Each row was made from one path, in order. Every step used is in the known rows, and no mark comes twice. Write each row's path.
Known rows
limu, dabuz, pubi, kago, soki, batez: [ -6   7  -4   8 -32 -28   2   1   1 -20  26  25  12   6 -35  -5   3   8
  20 -21  -6  39   8  -1  39  14   7 -24 -14 -28   2]
pubi, kago, soki, batez, ruro: [ 13  -3 -26   1 -58 -36  19   4 -17  -3  36   4  11   9 -63 -19  23  12
  29 -22  26  50  -1  -5  14   2  36 -22 -14 -14 -21]
pubi, kago, soki: [-10  33  -9  10 -23 -30   0  -3 -15  -4  15  15   6  -1 -26   4  -6 -14
  27  -6   1  27  -3  -9  21  15  -2 -20 -21 -21  10]
dabuz, vesorus: [ -1   6  22 -19 -17 -13 -19  -8   5  -8   6   4  12  16 -18  -4 -13 -21
  -8  -7   0   9  -2   2   3  10  -5  -4  -7   2 -10]
soki, kago, limu, dabuz, vesorus: [ -3   4  30 -19  11 -15 -40 -12  12   8 -15   9  25  24 -29  21  -1 -18
  -9 -23 -11  33   5  25  30  17 -33 -10  -2 -21  13]
ruro, batez, soki, kago, limu, dabuz, vesorus: [  9   1  26 -18   7  -8 -22 -16  21  25 -14   8  33  25 -40   3   5 -18
  17 -24 -11  56  12  29  20   1 -17 -20   1  -7   6]
limu, dabuz, pubi, kago: [-22  33  11   4  -8   5 -28  -3 -11 -23  13  36  15  13  22  -1  -4 -30
 -12 -19 -18   4  11 -24  24  33 -41 -12  13 -10   3]
vesorus, batez: [-20   4  -2  10   1   5 -14   3  10   5  19   1  24 -15  -2 -11  -7 -17
   1  -6  -8 -10 -12  -6   4   3  10  -7 -10   2  -7]
dabuz, vesorus, batez: [-20  10  17  -6 -12  -6 -28  -4  13  -1  24   5  32  -3 -16 -15 -17 -33
  -6 -11  -9  -3 -13  -4   6  12   7 -11 -16   5 -14]
vesorus, dabuz, pubi, kago: [-23  26  12 -16 -16 -13 -31  12 -25 -16  39  30  11  -5  18  -4   4 -32
 -17  -8 -10  -7   5 -25  14  27 -25   1   2   6  -5]
limu, dabuz: [  5  14   6   6  -1   7 -11 -11   8  -4 -19   6  16   8   6  16  -6   3
   2 -12  -4  14   5   3  23   2 -25  -4  10 -21   8]
soki, kago: [ -1 -19  -2  -7  51  15 -16   1   5  14   4  -7  -3   8 -18  -4  15   9
 -16   4  12   9  -7   8  -3   0  -8  -8  -6   6  16]
batez, ruro: [ 17  -2 -16  -4 -34 -10   5  -2 -14   9  13 -10   9   8 -26 -15  22   4
   5 -11  21  24  -2  -5 -11   0  16  -5   0   1 -20]
vesorus, dabuz, pubi: [ -8   7  21 -22 -16 -16 -27  10  -9  -1  32   4  12 -13  16  -8  13 -10
 -25   3 -13  -3   6  -3   1  17  -9  15  -6   7  -7]
limu, dabuz, pubi, kago, soki: [-16  43   3  13 -25 -26 -17 -10 -13 -11  14  24  18   5 -14   2  -4 -19
  15 -14 -13  34   5  -9  31  29 -21 -21 -17 -30  12]
kago, soki, batez: [  7 -14 -11   6 -26 -32  22   4   7  -5  20   1   2  -3 -50  -6   6  26
  29  -7   6  36   2  14  21  -8  35 -15 -22 -19  -2]
batez, soki, kago, limu, dabuz, pubi: [ -5   0  13  -3  21  -6 -35 -15  16  20  -4  11  17  11  -4   7  26  -6
 -11 -11 -30  47  23  17  18  23 -31 -13   9 -12  20]
kago, limu, dabuz, pubi: [-13  11  23   4  -2  -9 -31  -5   4   3  -9  17  20   6  11  11  11 -13
 -15 -20 -35  18  20  14  26  29 -34   0   7 -21  11]
batez, vesorus, dabuz, pubi, kago, limu: [-31  16  21 -23  -7 -27 -28  22 -17   7  19  20  23  -3   5  11  16 -39
  -6 -24 -13  23   9  11  30  33 -21   0  -5 -19   8]
batez, soki, kago: [ 12 -20 -15 -12  46   5  -9 -16  18  32   7 -13  -7  10 -27  -7  26  14
   2  14  10  48   3   8 -11  -8   2 -22  -1  16  18]
kago, soki, batez, vesorus, dabuz, limu: [  1  15  -5  -2 -29 -32   7  16  12  -1  35 -12  17 -15 -29  -1  -6   3
 -19 -26  22  51   4  27  26   4  18  14 -28 -47 -13]
pubi, dabuz, vesorus, batez, ruro: [ -2  12   0  -6 -52 -21 -20  -6  -5   0  40   0  40   6 -35 -26  -1 -18
  -2 -29   9  16 -10 -10  10  10  18 -23  -8  -1 -31]
pubi, kago, soki, batez, zimik: [ -5  -6 -13  15 -28 -28  24   6  15 -12  22  14  -1   9 -30 -34   3   3
  52 -20   8  21   1   5  22  15  16 -14  -6   1 -20]
zimik, batez, vesorus, dabuz, pubi, kago: [-17  16  16 -16 -17 -10 -20  14 -23  -9  47  24  19  11  21 -21   7 -34
  -3 -11   4   9  -1 -29  11  11 -15  -8  -4  -9  -6]
kago, limu: [-10  -5   6   0   4 -24  -8   9  -3  17 -11   5   4  -4 -13  23  15  -7
   8 -14 -20  11  10  25  17   8  -8   3   0 -13  12]
kago, limu, dabuz, vesorus: [ -4  14  30 -15 -13 -24 -32 -12  10   0 -16  12  25  19 -20  23  -8 -22
   0 -25 -17  27   8  22  32  17 -28  -5   2 -24   5]
ruro, batez, vesorus, dabuz, pubi: [ -8   2  31 -31 -16   6  -8  20  -3  11  28  -3  37  -9  16 -33   9 -23
 -13 -10   8  18   0   8   1   9   8   6 -17   2 -14]
zimik, batez: [ 20 -17  -1  17  -1  -7   8  -3  -8   8  19   7  -5  23  -2 -16   7   8
  26   1  -2  -4  -1 -21 -10 -38   9  -7   2 -11  -2]

Write each row's path
[  8 -16   8  -4   2   8  16   5   5  12  11 -12  19  25   4 -28   2  -7
  20  -7  27  31 -12  -5  -3 -27  19 -18 -13 -28  -1]	zimik, batez, vesorus
[ -2   1  13 -40 -12 -10  -5  19  -1  13  21 -20  26 -13   6  -2   5  -9
  -4   0  31  24 -11  11  10  -4   9   8 -19 -12  -3]	batez, vesorus, dabuz
[  2 -28  -7   9 -13 -10  24   9  26 -10  12   4  -5  10 -14 -35   7  11
  36 -16   8   3   4  10   9   5  17  -2   8  16 -27]	soki, batez, zimik
[ 22  -7  -9  -2 -10   7  31 -11  16  32   0  -1  13   1 -17 -28  12   1
  44   0   1  50  14   6 -17 -25  27 -20   5  23  -9]	ruro, batez, soki
[ -4  31  -6  30 -18 -15  -5  -1   9 -23  18  14   0   0   2   5 -27   5
 -37 -39 -15   1  19   4  31  13 -15   2   7 -36  -9]	pubi, dabuz, limu
[-13  24   8   6   0 -13 -23  -2  -3   0 -20  27  20   9   0  35   2 -17
  11 -29 -21  19  14  10  45  17 -42  -8  15 -32  18]	pubi, kago, limu, dabuz
[ -3  -2  10   2  36  -3 -27  -4  10  20 -25   6  17  10 -15  32  15   3
  -2 -21 -13  28   9  29  35   8 -36  -7   7 -28  29]	soki, kago, limu, dabuz
[ -1 -18 -15  -7  47   8 -17 -15  25  36  18 -11   9  -1 -29 -13  21   3
   3  11   5  42  -4   3 -11  -6   7 -26  -7  19  13]	vesorus, batez, soki, kago
[-14   5  24 -33 -13  -8 -21  14  -3   3  30  -6  26  -8  19 -18  11 -19
 -25  -2   6  18   0   5   4  20  -1   7 -15  -5  -6]	batez, vesorus, dabuz, pubi
[-17  -2  -3  19  -4   2  -1   3  25   5  15   1  15  -5   4 -39  -4 -21
  29 -15  -2 -13  -9   1   1  17   5  -2   1  20 -25]	vesorus, batez, zimik
[-30  26  22  -2 -12 -14 -45  -4   9  -2  13  24  45   3 -15   8 -16 -47
   2 -31 -22  10  -5   0  36  23 -23 -18  -5 -17  -3]	pubi, kago, limu, dabuz, vesorus, batez
[ 33 -16 -17  10 -35 -16  12  -4 -21  15  30  -4   6  27 -27 -29  28  10
  26 -10  20  20  -3 -22 -18 -29  24 -10   2  -8 -22]	zimik, batez, ruro
[ 31 -17 -17   8  -7 -19  16 -23  11  27  20  -2  -7  20 -14 -15  20  13
  44  15  -4  48  13 -17 -18 -39  21 -22   8   4   0]	zimik, batez, soki
[ -5 -25   3 -20  -7   6  22  14  18  -4  10 -13  20   8 -13 -22   1   4
   7 -15  32  43  -7  18  14  -5  31 -16 -14 -21  -7]	soki, batez, vesorus
[ 11  -9  13 -29 -13 -15   0  17  -7  17  33 -16  24   1   3 -13   9  -4
  14   2  29  21 -12  -2   3 -27  15   3 -17 -19  -5]	zimik, batez, vesorus, dabuz
[  9  -5   6   1  30   5 -10  -9  18  39 -26   6  26  11 -25  14  22   3
  23 -23 -13  54  16  32  24  -6 -21 -17   9 -15  22]	ruro, batez, soki, kago, limu, dabuz
[ 24 -32 -16  -2  45   1  -3 -17  14  37  19  -9 -10  24 -28 -16  31  18
  19  16   8  46   2  -6 -17 -32   8 -27   1   9  16]	zimik, batez, soki, kago
[-17   9  14   9 -14  -5 -19  -8  33  -3  10   7  31   9  -4 -35 -16 -33
  25 -24  -5   0  -7   4  15  23 -10  -7   1  10 -27]	limu, dabuz, vesorus, batez, zimik
[ 10 -30  -6  -1  42 -24 -11  -6   8  47   3  -2  -4  15 -36   9  40   8
  24  -2 -14  49  13  20   2 -18  -2 -18   2  -6  25]	zimik, batez, soki, kago, limu
[-23   6  23  -5  17  -6 -48  -7  19  13   7   8  42   5 -28   4  -6 -31
  -8 -24 -16  16  -8  16  27  17 -17 -16 -12 -13   5]	soki, kago, limu, dabuz, vesorus, batez
[  1   2 -17   3 -33  -7  -6   0  -7  14  29  -9  28  -4 -27 -25  16 -12
   6 -16  15  17 -12  -9  -8   3  25 -12  -8   4 -25]	vesorus, batez, ruro
[ -7  15  18   4  -4   6 -26 -11   6 -10  -1  14  18   8  20  -4   1  -9
 -19 -12 -23  11  13  -2  15  23 -29  -4   7 -13   4]	limu, dabuz, pubi
[-21  -2  16   6  15  -8 -31  -4  33  15   6   6  31  13 -18 -24  -1 -32
  21 -29  -9  11  -6  21  21  28 -18 -10  -1   7 -12]	soki, kago, limu, dabuz, vesorus, batez, zimik
[-11  21   2  -5 -43 -24 -32  -4  -9   7  24  12  46  11 -38  -6  11 -38
   8 -38   2  32  -4  -3  21  21  -4 -19  -3 -12 -20]	pubi, kago, limu, dabuz, vesorus, batez, ruro
[-10 -19   6  -6  45 -12 -20   9   1  30  -8   0   0   2 -27  19  27   0
  -6 -12 -11  18   4  30  15   8 -14  -4  -3  -8  24]	soki, kago, limu
[ -3  11  -1  -8 -24 -24 -17 -24  27  11  30   3  27   0 -21 -13 -10 -15
  17  -5 -15  42   6  -6  11  -1  14 -36  -2  10  -8]	pubi, dabuz, vesorus, batez, soki
[  1   6  -2  -8 -43 -15 -18  -5  -3   7  33  -6  36   5 -39 -27   8 -23
   0 -20  15  22 -13  -7  -5   9  22 -14 -12   5 -32]	dabuz, vesorus, batez, ruro
[-19  37   8 -13 -31 -33 -13   6 -16  -1  34   9  25  -6 -14 -10   1 -27
  11  -9   6  41  -5  -4  24  27  -2 -16 -33 -26   6]	batez, vesorus, dabuz, pubi, kago, soki
[ -4  16  26 -16 -30 -23 -23  -8   4 -22  18  15  18  18 -11  -2 -28 -11
 -12 -23 -11  -1   4  -4  29  12 -10 -18  -1  -9  -8]	pubi, dabuz, vesorus
[ -1   6  -2  -6 -19 -17   4  19  13  -5  33 -10  14 -11 -12  -2  -5   0
 -32 -27  22  36   5  23  22   3  11  20 -14 -35 -18]	soki, batez, vesorus, dabuz, limu
[-23  17  20  -3 -23 -13 -32  -4  13 -12  33  13  37  -3  -9 -13 -29 -27
  -9 -24 -17  -9  -9  -8  27  13   2 -23 -12  -4 -14]	pubi, dabuz, vesorus, batez
[  2  22  -3   7 -15 -21 -11  10   0  -3  26  -2   1 -16  -3  12  -5  -3
 -37 -19   2   9  11  11  13   6  -9  31  -4 -22 -13]	vesorus, dabuz, limu
[-26  24   8   0  -8   2 -22   4 -18 -21  25  33   5   8  18 -11   1 -32
 -14 -12 -15  -6   7 -26   9  32 -25  -9   7   3  -2]	dabuz, pubi, kago
[  5   4  22 -22   9 -20 -36 -22  22  20 -13   6  22  25 -36  19   6 -14
   3 -16 -12  59  11  24  26  11 -26 -18   2 -14  14]	batez, soki, kago, limu, dabuz, vesorus
[  1  -7  -2 -13  38   5 -33 -24  31  29  13  -7  23  12 -34  -8  12  -7
   0   0   2  54  -3   7   3   0  -6 -30  -6   8  12]	limu, dabuz, vesorus, batez, soki, kago
[-15   4  13   3  22  -6 -42 -14  20  23   5  11  28   2  -6   1  21 -15
 -10 -15 -35  43  16  15  20  25 -26 -17   3 -10  16]	vesorus, batez, soki, kago, limu, dabuz, pubi
